What can hang from each mark
J218: J255 J293
J293: J255 J273 J659
J273: J118 J218 J255 J659
J118: J218 J293 J659
J659: J218 J255
J255: J118

Each row was made from one small tree. Brackets hold a mark, then the marks that hang from it, in the order of their numbers. Every link used is in the known rows. Write each row's tree.
Known rows
(J218 (J293 J255 (J273 J118 J659))): [-0.722 -1.107  0.491  1.521  3.241  1.867 -0.668  2.009  4.696 -2.528
  0.473  1.861 -2.957 -3.171 -2.143  1.381 -2.002  0.424 -2.500 -3.421
 -1.231 -3.142  0.346  1.292 -0.467 -1.005  0.010 -4.488  1.516 -2.885
 -2.747]
(J118 (J218 J255 (J293 J273)) J659): [ 0.345 -1.485  1.798 -0.707  1.666 -0.254  0.675  1.828  3.586  0.223
 -1.688  2.308 -3.721 -2.132 -1.456  0.571 -3.817  0.895 -0.718 -3.615
  0.154 -1.150 -1.229 -0.479  4.486 -1.830  0.631  0.745 -0.299 -3.202
  2.273]
(J273 J118): [-1.136 -0.837 -0.474  0.930  1.205  0.819  0.953  0.483  3.843 -3.608
  0.371  3.188 -3.730 -2.276 -1.403  3.945 -4.150  2.652 -0.838  0.580
 -0.623  0.165  0.675  1.114 -1.172 -1.300  2.781 -2.463  1.371  0.583
 -4.625]
(J273 (J118 J218) J255 J659): [ 0.822 -2.065 -1.028  0.141  1.845  0.902  0.222 -1.374  2.737 -2.446
  1.094  2.350 -3.683 -3.033  0.509  3.298 -5.460  6.347  2.821  1.681
 -1.148 -4.178  1.499  1.062 -2.549 -1.328  2.162  0.370  1.733  1.524
 -3.987]
(J659 (J218 (J293 J273)) J255): [-1.549 -1.820  0.921  0.401  2.783  0.659  0.105  0.082  4.817 -0.027
 -0.858  4.100 -1.577 -2.355 -0.790  0.244 -0.096  1.482 -0.885 -4.445
 -1.999 -0.393  1.942  1.039 -0.153  0.420 -1.312 -3.956 -1.241 -2.984
 -4.510]
(J118 J659): [ 0.320 -1.615 -0.485  0.637 -0.076 -1.208  0.806  1.282  5.579 -2.515
 -1.648  1.951 -4.561 -2.080 -1.050  2.134 -4.002  1.846  1.102 -2.473
  0.115 -1.469 -0.438  1.123  1.643 -1.274  1.267 -1.353  0.312 -1.678
 -0.567]
(J218 J293): [-0.849 -0.435  0.675  0.624  1.659  0.691  0.827  1.025  5.480 -1.672
 -0.141  2.605 -2.992 -1.992 -1.149  1.790 -2.271  0.359 -1.604 -1.577
  0.839 -1.340 -0.728 -1.724  0.452  0.983  0.480 -3.215  0.535 -1.669
 -2.029]
(J218 (J293 (J255 J118) J659)): [-2.530 -1.618 -0.088  0.722  1.705  0.683 -1.984  2.569  6.548 -2.355
  0.759  1.229 -2.544 -2.188 -2.554  0.872 -0.472 -2.894  1.305 -1.820
 -0.913 -0.980 -0.896  0.146 -0.254  2.122 -1.510 -4.777  0.540 -1.794
 -2.839]
(J118 (J218 J255 (J293 J659))): [-1.534 -0.622  1.290 -1.125  2.415  0.524  0.318  1.269  4.548 -0.341
 -0.290  2.028 -2.900 -1.902 -1.822  1.233 -1.444  0.614  0.090 -1.657
  0.995  0.374  0.118 -1.501  2.279  0.484  0.496 -1.063 -1.176 -1.618
  0.645]
(J218 (J255 (J118 J659)) J293): [-1.345 -2.599  0.460 -0.462  0.615 -0.743 -0.616  2.006  4.350 -0.872
 -0.078  2.308 -4.315 -1.827 -3.014  1.775 -5.269  0.900  2.582  1.483
  0.417 -0.514 -4.791 -0.644  3.136  0.356 -0.727 -1.024  0.686 -0.485
 -2.026]
(J273 J118 (J218 J293) J255): [-0.288 -1.108  1.758  1.625  2.370  1.469 -1.062 -1.486  4.310 -1.680
  1.466  2.420 -2.602 -1.934 -1.933  3.881 -4.614  4.898  2.232  6.598
 -0.724 -4.861 -1.853 -1.907 -2.354 -0.942  0.404 -3.478  0.517  0.713
 -5.074]
(J118 (J218 J255) J293 J659): [ 0.733 -0.326  0.847  0.200  0.316 -1.831  1.339  2.131  3.510 -0.893
 -2.711  1.710 -4.598 -1.053 -0.439  1.120 -4.244  2.685  2.692 -2.621
  2.474 -1.349 -0.159  0.394  5.786  0.136  2.671  2.231  2.230 -1.457
  2.374]
(J218 (J293 J255 J659)): [-1.839 -0.575  0.729  1.077  2.585  0.631 -1.117  2.667  7.268 -1.980
 -0.389  1.075 -2.539 -2.081 -2.498  0.647  0.810 -1.795  0.549 -3.917
  0.332 -1.800  0.021 -0.204  0.810  1.114 -1.243 -5.678 -0.501 -3.385
 -0.541]
(J293 (J659 (J255 J118))): [-2.181 -2.680 -2.400 -0.606  0.325 -0.123 -0.940  0.994  5.827 -2.748
  1.357  2.398 -2.624 -2.413 -1.817  0.953 -1.936 -0.145  2.319 -1.875
 -3.346  0.809  0.986  2.738 -1.647 -0.053 -0.030 -3.516  0.807 -0.186
 -3.640]
(J293 J659): [-1.298 -1.170 -0.619 -0.349  1.009  0.108  0.402  1.061  6.441 -2.992
 -0.204  1.656 -3.174 -2.502 -1.643  1.735 -0.983 -0.229 -0.613 -1.636
 -0.866  0.403  1.466  1.219 -0.661 -0.913  1.412 -3.705 -0.420 -1.507
 -0.555]
(J118 (J218 (J293 J273)) (J659 J255)): [ 0.750 -1.384 -0.378  0.343  1.174 -0.122  0.560  1.371  4.630 -0.630
 -0.632  2.575 -2.920 -2.273 -0.218 -0.307 -2.537  1.341 -1.114 -6.880
 -1.529 -3.353  1.321  1.479  2.732 -1.506  0.041 -0.197  0.781 -3.048
  0.516]
(J659 (J218 (J255 J118) (J293 J273))): [-2.594 -2.776  2.406 -1.018  2.346  0.490 -0.512  0.229  3.105  0.269
 -0.570  3.724 -2.443 -2.375 -2.151  1.525 -2.675 -0.137  0.093  1.231
 -1.331  2.507 -1.704 -0.762  0.648  1.102 -0.798 -2.159 -1.240 -1.586
 -5.073]
(J218 (J255 J118)): [-2.278 -2.938  0.476 -1.464  0.514 -0.453 -0.412  0.932  3.163 -0.822
 -0.332  3.098 -3.582 -1.708 -2.352  2.439 -5.828  0.595  4.175  2.125
 -1.357  3.918 -2.559 -0.962  0.443  0.897  0.571 -1.111  0.460 -0.032
 -4.131]
(J659 J218 (J255 (J118 (J293 J273)))): [-1.758 -2.395 -0.350  0.414  0.659 -0.330 -0.232  0.153  3.437 -1.222
 -0.512  3.859 -2.040 -1.993 -0.149  0.350 -1.751  0.633  1.407 -2.409
 -2.982  1.091  2.272  2.676 -0.400  1.697  0.289 -1.974  2.232 -0.713
 -6.222]
(J659 J255): [-1.016 -1.790 -1.024  0.050  1.020 -0.233  0.350  0.675  5.090 -1.232
 -0.652  3.404 -2.642 -1.775 -0.913  1.132 -2.941  2.148  2.967 -3.938
 -1.848  0.807  1.403  0.826 -0.538  0.293  0.113 -3.122  0.379 -1.732
 -3.446]

Which tree is each row?
[-1.242 -1.826  0.214  1.526  0.875 -0.358 -1.641  2.603  5.751 -1.843
 -0.357  1.639 -3.589 -1.789 -1.982  1.306 -3.015 -1.138  2.582 -2.265
 -0.150 -2.404 -2.385 -0.152  1.507  2.031 -1.507 -2.799  1.103 -1.959
 -3.200] | (J218 (J293 (J255 (J118 J659))))
[-0.636 -0.559  0.106  0.232  2.487  1.315  0.743  0.361  2.840 -1.936
  0.907  2.582 -4.028 -2.659 -1.704  3.456 -4.260  5.144 -0.954  0.695
  1.453 -2.605  0.143  0.087  0.438 -0.381  1.698  0.208  0.868  0.853
 -3.353] | (J273 (J118 (J218 J255 J293)) J659)
[ 0.495 -3.481  0.600 -0.951  2.283  0.365 -0.132 -1.425  3.987 -0.672
 -1.108  2.515 -2.553 -3.529  0.376  0.933 -2.925  3.055  1.496 -0.626
 -2.969 -1.957  1.537  1.245 -2.281 -1.591  0.135 -2.470 -0.681 -2.463
 -2.955] | (J293 (J273 J255 (J659 J218)))
[-1.261 -2.779 -0.438  0.442 -0.712 -1.247 -0.302  0.010  4.470 -2.508
 -0.716  2.796 -4.112 -2.193 -0.838  2.923 -3.875  1.448  2.206  0.726
 -1.022 -0.068 -0.413  1.801 -0.199  0.974  0.310 -0.267 -0.120  0.355
 -5.724] | (J255 (J118 (J659 J218)))
[-2.143 -0.774  2.303  1.556  2.918  0.264 -0.774  0.750  5.531 -0.594
 -1.987  2.829 -2.304 -1.665 -1.097  1.723  0.345  0.591  1.802 -2.805
  1.014 -0.412  0.872 -1.043  0.269  3.404 -1.713 -4.114 -2.044 -2.929
 -5.141] | (J659 (J218 (J293 J255)))
[ 0.234 -0.150  0.225  1.162  0.756 -0.826  1.406  1.960  2.598 -2.595
 -1.224  2.258 -4.975 -1.439 -1.175  2.683 -4.994  4.354  1.092 -0.413
  2.166 -1.871 -0.028  2.139  4.359 -1.342  3.877  1.701  3.265  0.593
 -0.206] | (J273 (J118 (J218 J255) J293 J659))
[-3.256 -2.828  0.579 -1.327  1.304 -0.472 -0.914  0.239  4.834 -1.478
 -0.590  2.602 -3.045 -2.340 -2.512  2.283 -1.387  0.705  2.717  1.850
 -1.176  3.186  0.105  1.295 -0.323  0.708 -0.101 -2.594 -2.280 -0.275
 -4.332] | (J293 (J659 (J218 (J255 J118))))
[-2.026 -1.986 -0.706  0.948  0.367 -0.768 -0.295  0.008  3.982 -1.445
 -0.460  3.809 -2.461 -1.483 -0.168  1.214 -1.858  1.959  3.478 -1.224
 -1.383  0.666  1.823  2.013 -0.371  3.181  0.047 -1.656  1.901  0.405
 -7.408] | (J659 J218 (J255 (J118 J293)))
[-0.272 -1.606 -0.395  0.827  1.469  1.445 -0.451 -0.932  3.871 -2.682
  0.972  2.497 -2.796 -3.218 -1.998  2.757 -3.699  4.384 -1.902  0.112
 -3.762 -2.518  2.453  2.530 -3.511 -3.014  1.327 -3.094  0.879 -1.105
 -4.848] | (J293 (J273 J118 J218 (J659 J255)))
[-1.181 -1.810 -1.815  0.555 -0.133 -0.610 -0.064  1.257  4.236 -2.127
  0.411  3.087 -2.808 -1.422 -0.619  0.694 -3.781  0.649  3.182 -1.913
 -1.889  0.157  0.468  1.592  0.078  2.024  0.901 -1.846  4.094  0.324
 -4.581] | (J659 (J255 (J118 J293)))
[-2.118 -1.855 -1.634  0.049  1.229  0.649 -0.834  1.439  6.334 -2.255
  1.899  2.238 -2.430 -2.384 -2.308  0.716 -1.085 -0.552 -0.042 -1.807
 -1.740 -1.615 -0.373  1.222 -0.641  0.612 -0.976 -4.181  1.026 -0.555
 -3.142] | (J218 (J293 (J659 (J255 J118))))
[-0.910 -0.577  1.914  1.661  1.537  0.129 -0.667  0.608  4.386 -1.828
 -0.085  1.969 -4.442 -1.681 -4.260  4.343 -5.043  5.117  0.713  4.686
  1.466 -3.404 -3.277 -0.518  1.834 -2.006  0.618 -1.991 -0.621 -0.118
 -2.699] | (J273 (J118 J659) (J218 J255 J293))
[-1.041 -2.322  1.416 -0.087  0.978 -1.813  0.267  0.657  4.522 -0.674
 -3.019  2.678 -4.386 -1.783 -1.929  2.393 -3.273  3.762  3.827 -0.590
  1.075  0.679 -0.783  1.082  2.808 -0.475 -0.062 -0.899 -2.565 -1.960
 -2.171] | (J118 (J659 (J218 J255)))
[-0.841 -2.669 -0.088 -0.330  0.942  0.776 -1.423  1.021  3.154 -1.572
 -0.152  1.857 -2.631 -3.018 -0.156  0.767 -3.384 -1.745  1.176 -4.245
 -3.827  0.317  2.210  0.954 -1.774  1.127  0.224 -0.498  1.426 -2.457
 -3.595] | (J293 (J255 (J118 J218)) (J273 J659))
[-0.194 -2.826 -0.413  0.627  2.436  0.561 -0.194 -1.856  3.573 -2.483
  0.300  2.852 -3.519 -3.184 -0.273  3.667 -3.877  7.203  3.374  3.509
 -0.785 -3.702  1.067  2.228 -3.124 -0.924  0.737 -2.042 -0.064  1.236
 -6.817] | (J273 J118 J255 (J659 J218))
[ 0.270 -0.724 -0.578  0.732  1.855  0.581  0.503  0.358  3.657 -3.049
  0.818  1.777 -3.087 -2.146  0.153  1.807 -2.914  3.244  1.818  1.272
 -0.262 -3.956  1.763  1.996  0.234 -1.397  3.609 -0.883  3.619  1.365
 -0.807] | (J273 (J118 J218 (J293 J659)) J255)
[-1.182 -2.367 -1.230 -1.026  1.625  0.511 -0.041  1.391  5.849 -1.927
  0.098  2.309 -2.043 -3.043 -1.605 -0.504 -0.631 -1.031 -1.385 -5.464
 -4.428  0.684  2.704  3.335 -0.664 -2.927  0.578 -4.752  0.147 -3.492
  0.237] | (J293 J273 (J659 J255))
[-2.256 -1.328  2.691 -0.231  2.843 -0.040  0.202  0.252  4.295  0.426
 -1.865  3.438 -2.884 -1.661 -1.966  2.267 -1.499  2.566  1.669  0.599
  1.712  1.290 -1.093 -1.817  1.656  1.892 -1.031 -2.646 -2.646 -1.805
 -3.922] | (J659 (J218 J255 J293))
[-0.195 -0.150  1.565  1.993  0.577 -0.816  0.004  0.991  3.812 -2.564
 -1.299  1.554 -4.842 -1.221 -3.288  3.917 -5.202  5.297  1.936  4.433
  1.819 -2.876 -1.791  0.900  2.821 -1.694  2.740 -0.921  2.060  0.324
 -1.438] | (J273 (J118 J293 J659) (J218 J255))
[-1.774 -2.435  0.261 -1.469  0.816 -0.178 -0.143  2.225  3.749 -1.692
 -0.082  1.908 -3.237 -2.271 -2.490  0.397 -3.450 -1.878  0.820  0.463
 -1.990  2.436 -1.402  1.403  1.861 -0.759  1.927 -2.111  2.770 -1.062
 -0.072] | (J218 (J255 (J118 (J293 J273 J659))))
[ 0.477 -3.436  0.153 -0.276  1.132  0.271 -0.735  0.970  4.554 -1.174
  0.667  2.111 -3.055 -2.852 -0.986  0.264 -4.802 -0.361  0.900  0.170
 -2.722 -3.661 -3.058  0.311  0.679 -1.882 -0.367 -2.197  2.111 -1.751
 -0.894] | (J218 (J293 (J273 (J255 (J118 J659)))))
[-0.579 -2.310 -0.535  0.987  0.747 -1.666  0.086  0.370  5.528 -1.310
 -2.153  3.055 -3.597 -1.881 -0.650  1.602 -1.974  4.241  3.514 -3.831
 -0.642 -1.268  1.525  2.957  1.174 -0.169 -0.828 -1.737 -1.584 -1.837
 -3.839] | (J118 (J659 J218 J255))
[-0.105 -1.582  1.128  0.918  1.446 -0.420  0.594  0.763  5.331 -1.462
 -1.791  2.490 -3.574 -2.620 -0.946  1.305 -1.435  1.226 -2.495 -2.747
  0.051 -2.603  0.068  1.269  1.953 -1.173 -0.141 -2.247 -1.221 -2.963
 -1.555] | (J118 (J659 (J218 (J293 J273))))
[-1.778 -0.158  0.965  1.673  1.948 -0.608 -0.575  2.180  6.304 -2.311
 -2.348  1.269 -2.728 -1.573 -0.960  0.531  1.906 -0.525  2.043 -3.713
  1.111 -0.733  2.898  1.738  1.410  2.563  0.423 -4.364  0.628 -2.734
 -1.412] | (J118 (J293 J255 (J659 J218)))
[-1.058 -0.046  0.172  1.419  1.399 -0.457 -0.374  3.089  6.538 -2.802
 -1.639  0.631 -3.024 -1.596 -1.458  0.127  0.449 -1.616  1.797 -4.291
  0.614 -1.138  1.844  1.447  1.848  1.433  1.155 -4.458  2.390 -2.865
  0.795] | (J118 (J293 J255 J659))
[-1.435 -1.380 -1.040  0.455  2.852  1.764  0.088  1.775  5.594 -2.902
  1.973  2.597 -2.296 -3.182 -2.697  0.591 -0.500  0.247 -4.267 -3.352
 -2.700 -2.425  1.204  3.311 -0.268 -3.141  0.617 -5.459  1.340 -1.785
 -1.470] | (J218 (J293 (J273 J118) (J659 J255)))
[-1.966 -1.824  0.347  0.391  0.649 -0.056 -1.501  1.148  3.560 -1.417
 -0.599  2.524 -2.653 -1.537 -0.353  1.856 -3.392 -1.511  4.483 -2.665
 -1.944  1.952  1.098 -0.898 -0.879  3.389  0.146 -0.508  0.747 -1.226
 -4.981] | (J293 (J255 (J118 J218)))
[-1.308 -1.056 -0.020 -0.039  0.385  0.777  0.110  0.165  3.516 -1.685
  1.269  3.025 -2.808 -1.961 -0.083  2.273 -3.801 -0.764 -0.439 -0.223
 -0.823 -0.014 -0.081 -1.817 -0.682  2.744  0.968  0.613  1.600  0.754
 -4.754] | (J255 (J118 (J218 J293)))
